Each row comes from the steps of one walk. Every step used is in the known rows, and no mark comes twice. Write the walk behind each row, first mark first.
Known rows
vekap -> dodug -> lerolus: -0.825; 0.156; 0.497; 2.218; 1.341; 0.719; -1.296; -0.046; 2.020; -4.470; -0.604; 0.930; 1.025; -2.975; -3.285; 0.229; 0.051; 0.910; 1.761; 1.286; 2.052; -0.585; 2.825; -2.097
katal -> kato -> lerolus -> sezov -> vekap -> dodug: 0.349; 1.836; -0.403; 0.789; 1.966; 0.302; 0.411; -0.573; 1.232; 1.444; -1.759; 2.024; 0.240; -0.597; -0.073; 0.678; -0.059; -0.049; -2.160; 3.186; -1.109; -0.974; 3.217; 1.244
vekap -> kato -> katal -> dodug -> mobo: 1.848; -4.283; -2.179; 0.936; -1.005; -0.910; 0.353; 0.769; 1.362; 1.396; 4.237; -1.769; 1.626; -2.724; -0.175; -2.035; 2.242; -0.925; 1.794; -3.184; 0.192; 1.941; -1.566; -3.344
kato -> lerolus -> sezov -> vekap -> dodug -> mobo: 1.367; 1.578; -1.840; 0.900; 0.595; 0.056; -0.771; -1.368; 0.827; -0.251; -1.784; 0.413; 0.677; -4.092; 0.639; -0.957; 1.188; 3.761; 1.959; 1.494; -1.888; -2.174; 2.431; 0.367
kato -> katal -> dodug -> mobo: 3.173; -2.683; -0.960; 0.166; -1.561; -1.101; 0.708; 0.523; 0.021; 1.762; 2.924; -0.895; 0.674; -0.545; 0.138; -1.959; 1.331; -1.915; 0.523; -4.468; 0.232; 0.352; -0.096; -1.349
sezov -> katal: -2.417; 0.552; 1.086; 0.242; -2.494; 0.107; -1.407; -0.559; 1.195; -1.143; 0.387; 0.857; 0.066; 2.854; 1.610; -2.027; 0.586; 1.920; -0.135; 1.243; -0.194; 0.199; -2.526; 0.506
tanobu -> sezov: -0.008; 0.752; 3.301; 0.294; 0.851; 1.983; -1.270; -1.088; 0.845; -4.954; 0.435; 1.370; -1.491; 3.194; 2.604; 0.094; -3.105; 1.581; -1.417; 2.665; 0.500; 0.523; -0.158; -1.464
dodug -> lerolus -> sezov -> vekap: 0.107; 2.936; 0.535; 0.208; 0.986; -0.500; 1.790; -0.997; -2.212; -2.306; -3.243; 0.294; -0.938; 0.666; -2.565; -0.070; 1.458; 2.189; 1.807; 0.242; -0.076; -2.389; 0.720; 1.283
sezov -> lerolus: -0.705; 1.681; 1.750; 0.676; -0.796; 1.187; -1.408; 0.311; -0.679; -2.897; -0.244; 2.082; -0.621; 1.459; 2.177; -0.123; -2.551; 0.668; -0.331; 1.405; 1.487; -1.384; -1.526; 0.459
sezov -> katal -> dodug -> lerolus: 0.821; -0.820; 0.465; -0.698; -2.199; -2.503; 0.778; -0.093; 0.091; 0.494; 1.613; -2.299; 0.946; 1.978; -1.726; -1.589; 2.311; 0.447; 0.748; -2.415; -0.185; -0.238; -0.754; -0.046
mobo -> kato -> lerolus -> sezov: 1.427; -2.428; -0.792; 1.193; 0.523; 0.891; -0.100; 1.189; 0.250; -0.689; -3.363; -3.294; -1.693; -1.682; -2.728; 3.903; -2.351; -0.630; -1.018; -0.884; 0.947; -1.738; 5.042; 2.541
mobo -> sezov -> katal: -3.797; -0.286; 0.506; -1.197; -2.011; 0.773; -1.171; -0.005; -0.807; -0.997; -1.404; -0.087; 0.093; 0.302; 1.580; 0.923; -0.919; 0.492; -1.065; 1.738; 0.244; -0.137; -2.648; 0.217
lerolus -> sezov -> katal -> dodug: 0.840; 0.697; -0.739; -0.713; -3.418; -0.060; 1.099; -1.073; 0.065; 0.806; 0.765; -0.186; 1.733; 4.149; 1.962; -0.961; 2.396; 3.142; -2.238; -1.591; -0.971; -1.999; -1.756; 1.410
mobo -> dodug -> katal -> kato -> lerolus -> sezov -> vekap: 2.941; 0.813; -0.056; -2.516; 1.850; -0.970; 0.924; 0.730; -0.992; 4.542; -2.376; -0.676; -0.796; -0.610; -0.444; 2.092; -1.377; -3.212; -0.328; -2.242; -0.110; -0.655; 3.032; 1.626
lerolus -> sezov: 0.154; 0.908; 0.107; 1.270; -0.725; 2.077; 0.356; -0.938; -0.088; -3.354; -2.101; 0.811; 0.171; 1.850; 0.460; 0.726; -0.218; 2.514; -1.367; 0.685; 1.102; -2.374; 1.175; 0.341
katal -> dodug: 0.581; -1.247; 2.472; 0.888; -0.506; 0.454; -0.030; 0.509; -0.596; -0.725; 1.585; -0.173; 0.473; 3.076; 0.160; -0.602; -0.009; -0.596; -2.330; -1.036; 0.111; -0.152; -0.753; -2.309
kato -> katal -> dodug: 0.272; -1.548; 0.242; 0.714; -0.758; 0.125; 1.326; 1.490; 0.099; 1.691; 2.453; 0.466; -0.294; 2.750; -0.515; -0.459; -0.013; -3.597; -1.928; -3.104; -0.185; 1.329; -0.774; -0.601
dodug -> katal -> sezov -> vekap -> kato -> lerolus: -3.593; 0.510; -0.257; -1.018; 3.499; -1.587; 0.052; -1.103; -2.844; 2.879; 0.957; -3.548; -0.464; -2.989; 0.031; 1.089; 1.207; -1.442; 2.833; 3.514; -2.546; 3.919; -2.066; -0.922
kato -> katal -> sezov -> lerolus: -1.520; 2.570; -1.036; -0.284; -0.279; 0.083; 0.596; 1.157; -2.579; 1.318; 1.203; -0.040; -1.533; 0.755; 2.511; 1.452; -1.154; -2.699; -0.349; 0.134; -0.408; 0.578; -1.264; 2.611
katal -> dodug -> lerolus -> sezov: 3.110; -0.673; -0.508; 0.082; 0.121; -0.415; 2.445; -0.611; -1.361; -1.850; -0.704; -2.480; 0.900; 0.729; -2.725; 1.458; 1.424; 0.837; -0.644; -2.710; 1.307; -2.799; 2.940; -0.134
kato -> katal: -1.534; -0.542; 0.078; 1.230; -0.513; 0.893; 0.314; 0.814; 1.003; -0.800; 0.284; 1.607; -1.263; 1.270; -0.418; -0.499; -1.138; -2.698; -0.424; -0.810; 1.118; 1.373; -0.643; 0.418
dodug -> mobo: 1.474; -1.390; 0.850; 1.037; -1.180; 0.086; -1.737; -0.663; 0.225; -2.786; -0.038; -0.743; 0.330; -1.050; 0.692; -1.790; 0.223; 1.694; 1.727; -0.370; 1.463; -0.987; 0.292; -2.294
lerolus -> sezov -> vekap -> kato -> katal: -2.645; 1.511; -2.061; 1.068; 0.160; 0.988; 1.639; 0.228; 0.194; 0.522; -0.306; 2.848; -0.128; 0.387; 0.032; -0.875; 1.776; 1.916; 0.717; 1.173; -1.399; 1.106; -3.105; 0.741
mobo -> dodug -> lerolus -> sezov -> katal: 1.073; 0.482; -1.646; -0.956; -2.589; -1.096; 0.204; 1.050; 0.364; -0.570; -2.383; -2.012; 0.367; 0.090; -1.882; 1.826; 1.620; 2.651; 1.499; -4.081; 0.692; -3.002; 2.714; 1.636

Write each row's walk
0.490; -0.079; 0.621; -0.738; 2.334; -1.376; 2.244; 0.531; -0.064; 0.321; 3.356; 0.404; -0.825; 0.911; -2.001; -1.416; 0.948; -0.616; 1.271; -0.251; -1.715; 2.894; -1.953; -1.603  tanobu -> sezov -> vekap -> kato -> katal -> dodug -> lerolus
4.076; -2.051; -1.057; -1.666; 1.216; -0.447; 0.370; 0.298; 0.673; 2.358; -1.845; -2.402; -0.020; -1.663; -0.355; 3.659; -2.312; -4.143; -0.819; -3.573; 1.915; -0.755; 5.691; 1.090  mobo -> dodug -> katal -> kato -> lerolus -> sezov
-2.617; -1.584; -1.630; -0.754; 0.393; -0.240; 0.073; 1.008; -1.596; 1.154; 0.367; 0.098; -0.013; -5.299; -0.358; -0.636; 0.746; -0.283; 2.787; 0.546; -0.970; 1.858; -3.952; -1.883  dodug -> mobo -> sezov -> vekap -> kato -> katal
-1.281; 0.927; 0.745; 1.105; 1.726; 2.267; -2.207; -1.563; 2.323; -3.720; 0.170; 2.876; 2.235; -2.099; -0.481; -1.059; -1.492; 0.289; 1.260; 1.458; 2.203; 0.910; -0.264; -2.195  vekap -> dodug -> katal
-1.669; 4.258; 0.575; 1.666; 0.687; 2.390; -0.516; -1.004; 0.387; -2.282; -2.071; 4.383; 1.256; 0.805; 0.124; -0.761; 0.956; 4.230; -0.586; 2.892; -1.162; -2.101; -0.700; 0.131  lerolus -> sezov -> vekap -> dodug
-0.214; -1.704; 0.196; -0.498; -1.343; -2.145; -0.427; -0.436; 2.085; 2.674; 0.413; -1.612; -0.667; 1.461; 1.476; -0.824; -0.135; -2.385; -1.294; 1.170; 0.038; 1.559; 1.164; 1.457  sezov -> katal -> kato -> lerolus
1.626; -2.522; 0.586; -0.946; 2.260; -1.170; 0.137; -1.410; 1.152; 1.072; -0.052; -1.487; -0.311; -1.398; 0.060; 0.405; -2.592; -5.317; 0.050; 0.245; 2.317; 2.030; 2.598; -0.004  dodug -> katal -> kato -> lerolus
-0.781; -0.193; -1.972; 0.017; -2.542; -0.624; 0.318; -1.266; 1.261; 0.152; -1.535; -1.811; -0.294; 1.069; 1.759; 0.597; 0.561; 2.119; -0.866; 0.631; -0.800; -1.159; 1.215; 3.349  kato -> lerolus -> sezov -> katal
0.878; 3.877; -0.115; -0.443; 2.543; 1.618; 0.203; -2.507; 0.801; -0.285; -0.986; 4.690; 2.233; -0.401; -0.023; -1.611; 0.313; 1.019; 0.209; 2.054; 0.552; -0.821; -0.302; 0.120  lerolus -> sezov -> vekap -> dodug -> katal -> kato
0.915; -2.722; 1.341; 0.547; 1.129; -0.940; -0.241; 0.196; 1.005; 0.922; -0.166; -1.295; -1.325; 0.451; 0.062; 1.313; -2.233; -4.296; -2.299; 1.455; 1.308; 1.112; 3.489; -0.261  katal -> kato -> lerolus
-1.070; 1.809; -1.030; -0.054; -3.087; 0.526; 0.209; -1.602; 0.816; -1.920; -1.344; 0.925; 0.936; 2.880; 1.711; -0.796; 1.427; 4.037; -0.639; 0.972; -0.151; -1.809; -1.609; 2.336  lerolus -> sezov -> katal
-2.413; 0.063; 2.375; 0.186; 2.725; -0.042; -0.879; -0.681; 0.760; -1.577; 1.014; 0.360; -2.093; 0.683; 1.964; -0.159; -1.561; 1.530; 0.025; 5.392; -2.316; 3.044; -1.504; -1.401  tanobu -> sezov -> vekap -> kato -> lerolus
0.478; -0.679; 1.849; -0.678; 0.173; 0.953; -1.942; 1.139; 0.158; -0.906; -0.786; 0.119; 0.059; -0.432; -1.083; 0.979; -2.164; -1.858; 1.129; -3.089; 1.871; 0.175; 0.540; -1.912  mobo -> dodug -> katal
4.668; -5.567; 0.070; 0.363; -0.417; -1.887; -1.309; 2.063; -0.256; 2.692; 0.378; -5.626; -0.735; -3.313; -3.002; 1.466; -0.799; -1.857; 0.692; -4.092; 0.249; -0.424; 4.036; -1.234  katal -> dodug -> mobo -> kato -> lerolus
-3.519; 3.266; 0.425; -0.260; 0.909; -0.431; 1.349; 1.016; -3.583; 3.249; 0.428; 0.591; -1.956; 2.069; 0.415; -0.163; 1.214; -2.198; 0.138; 1.059; -3.195; 2.162; -2.229; 1.304  kato -> katal -> sezov -> vekap
-0.768; -0.855; -0.490; 0.349; 1.281; -2.201; 2.572; 1.563; -0.950; 2.375; 2.485; -0.320; 0.069; -0.872; -3.748; -1.551; 2.861; -2.117; 2.129; -1.973; -1.058; 2.673; -2.556; -1.353  sezov -> vekap -> kato -> katal -> dodug -> lerolus
-4.226; 4.170; -0.114; 0.991; 1.696; 0.727; -0.181; 1.309; -1.358; 2.683; 1.233; 2.488; -0.583; -0.086; 0.078; -0.334; 1.639; -0.830; 0.111; 2.260; -3.229; 2.250; -1.466; 0.301  kato -> katal -> sezov -> vekap -> dodug
-3.078; 2.822; -0.116; 1.010; 2.070; 0.944; -1.047; 2.970; -1.381; 3.647; -0.179; 0.891; -1.406; -1.609; -3.042; 1.496; 0.500; -1.637; 0.501; 0.520; -2.397; 1.785; 0.123; 0.964  mobo -> kato -> katal -> sezov -> vekap -> dodug
3.243; -0.181; -1.485; -1.576; -1.985; -1.962; 0.819; 0.799; 0.763; 1.530; -1.720; -1.801; 0.570; 0.427; -1.928; 1.543; 1.646; 0.241; 0.134; -4.048; 1.385; -2.848; 4.346; 1.749  mobo -> dodug -> lerolus -> sezov -> katal -> kato
-0.880; -3.031; -0.885; 1.315; -0.319; 0.183; 0.913; 1.432; 1.645; 1.169; 3.894; 0.138; 0.869; 0.377; -0.542; -0.617; 1.131; -2.272; -1.039; -1.520; -0.011; 2.972; -1.981; -2.108  vekap -> kato -> katal -> dodug
-1.727; -0.938; 0.626; -1.993; -1.379; -0.123; -0.561; -0.160; -0.198; 0.738; -0.698; 0.092; 0.582; 0.872; 1.560; 0.701; -0.949; -1.427; -2.400; 1.708; 1.017; 0.189; -1.232; 0.068  mobo -> sezov -> katal -> kato
2.626; -1.793; -1.756; -2.137; -1.524; -0.314; 0.696; 1.675; -2.887; 1.814; 1.798; -0.840; 0.759; -3.303; 1.876; 0.930; -1.704; -2.681; -0.362; -3.576; 1.114; -1.412; -1.261; 0.168  kato -> katal -> dodug -> mobo -> sezov -> lerolus
1.379; -0.701; 1.446; -0.768; 1.495; 0.032; -0.274; -1.844; 0.576; -0.972; 0.142; 1.142; 0.638; 0.571; 0.083; -1.148; -1.827; -2.939; 0.027; 0.403; 2.947; 1.277; -0.236; -1.192  dodug -> katal -> kato
0.623; 2.666; 2.835; -0.413; 0.252; 1.998; -1.656; -0.858; 0.250; -5.094; 0.742; 2.781; -1.367; 3.335; 4.393; -0.107; -4.407; 2.345; -1.274; 3.176; 0.882; -0.984; -1.507; 0.389  tanobu -> sezov -> lerolus
4.532; -1.961; 1.023; -1.781; -2.236; -1.111; -2.167; -0.319; 0.884; 0.421; 2.700; -2.496; 0.031; 1.296; 0.771; -1.896; -0.416; 2.937; 0.508; -2.519; -1.022; -0.771; -0.607; -0.794  tanobu -> sezov -> katal -> dodug -> mobo -> kato
1.001; 1.133; 0.382; -0.353; 1.252; -0.829; 1.668; -0.883; -0.951; 2.242; -2.189; 0.188; -1.367; 1.496; 0.673; 0.668; -0.178; -1.459; -2.105; 1.850; -1.125; -0.763; 2.069; 2.173  katal -> kato -> lerolus -> sezov -> vekap
-1.955; -1.891; -3.180; 0.583; -1.853; -0.481; 0.062; -1.455; 2.579; 0.024; -0.233; -2.334; 0.765; -0.833; 1.273; 0.652; 1.710; 3.289; 0.224; 2.008; -0.614; 0.445; -0.093; 1.540  vekap -> kato -> lerolus -> sezov -> katal
0.433; -0.251; 0.145; -1.367; -0.960; 0.746; -1.934; -0.064; -2.683; -2.864; -1.154; -0.396; 0.172; -3.972; 2.561; 1.325; -2.936; 0.938; 0.924; 0.376; 1.862; -2.821; -1.079; -0.559  dodug -> mobo -> sezov -> lerolus
0.549; 0.966; 1.150; 1.382; 0.790; 0.661; -3.407; 1.258; 0.401; -0.281; -1.185; 1.387; 0.392; -3.729; -2.900; -1.840; -0.080; 3.169; 3.109; 0.379; -0.408; -1.064; 0.147; -1.824  sezov -> vekap -> dodug -> mobo -> kato
-2.576; 1.665; 0.102; 1.367; 0.602; 1.385; 0.292; -0.829; -0.660; -1.605; -1.255; 2.016; 0.530; 0.841; 0.494; -0.790; 1.816; 4.477; 0.301; 3.137; -1.008; -0.540; -2.829; -0.826  lerolus -> sezov -> vekap -> kato
-0.590; 0.500; -1.710; 0.525; -0.035; 0.170; 2.807; 0.868; -0.779; 2.770; 1.789; 1.744; 0.885; 1.742; -0.088; -0.951; 2.932; 0.772; -0.992; -1.011; -2.208; 0.827; -3.593; 0.375  lerolus -> sezov -> vekap -> kato -> katal -> dodug
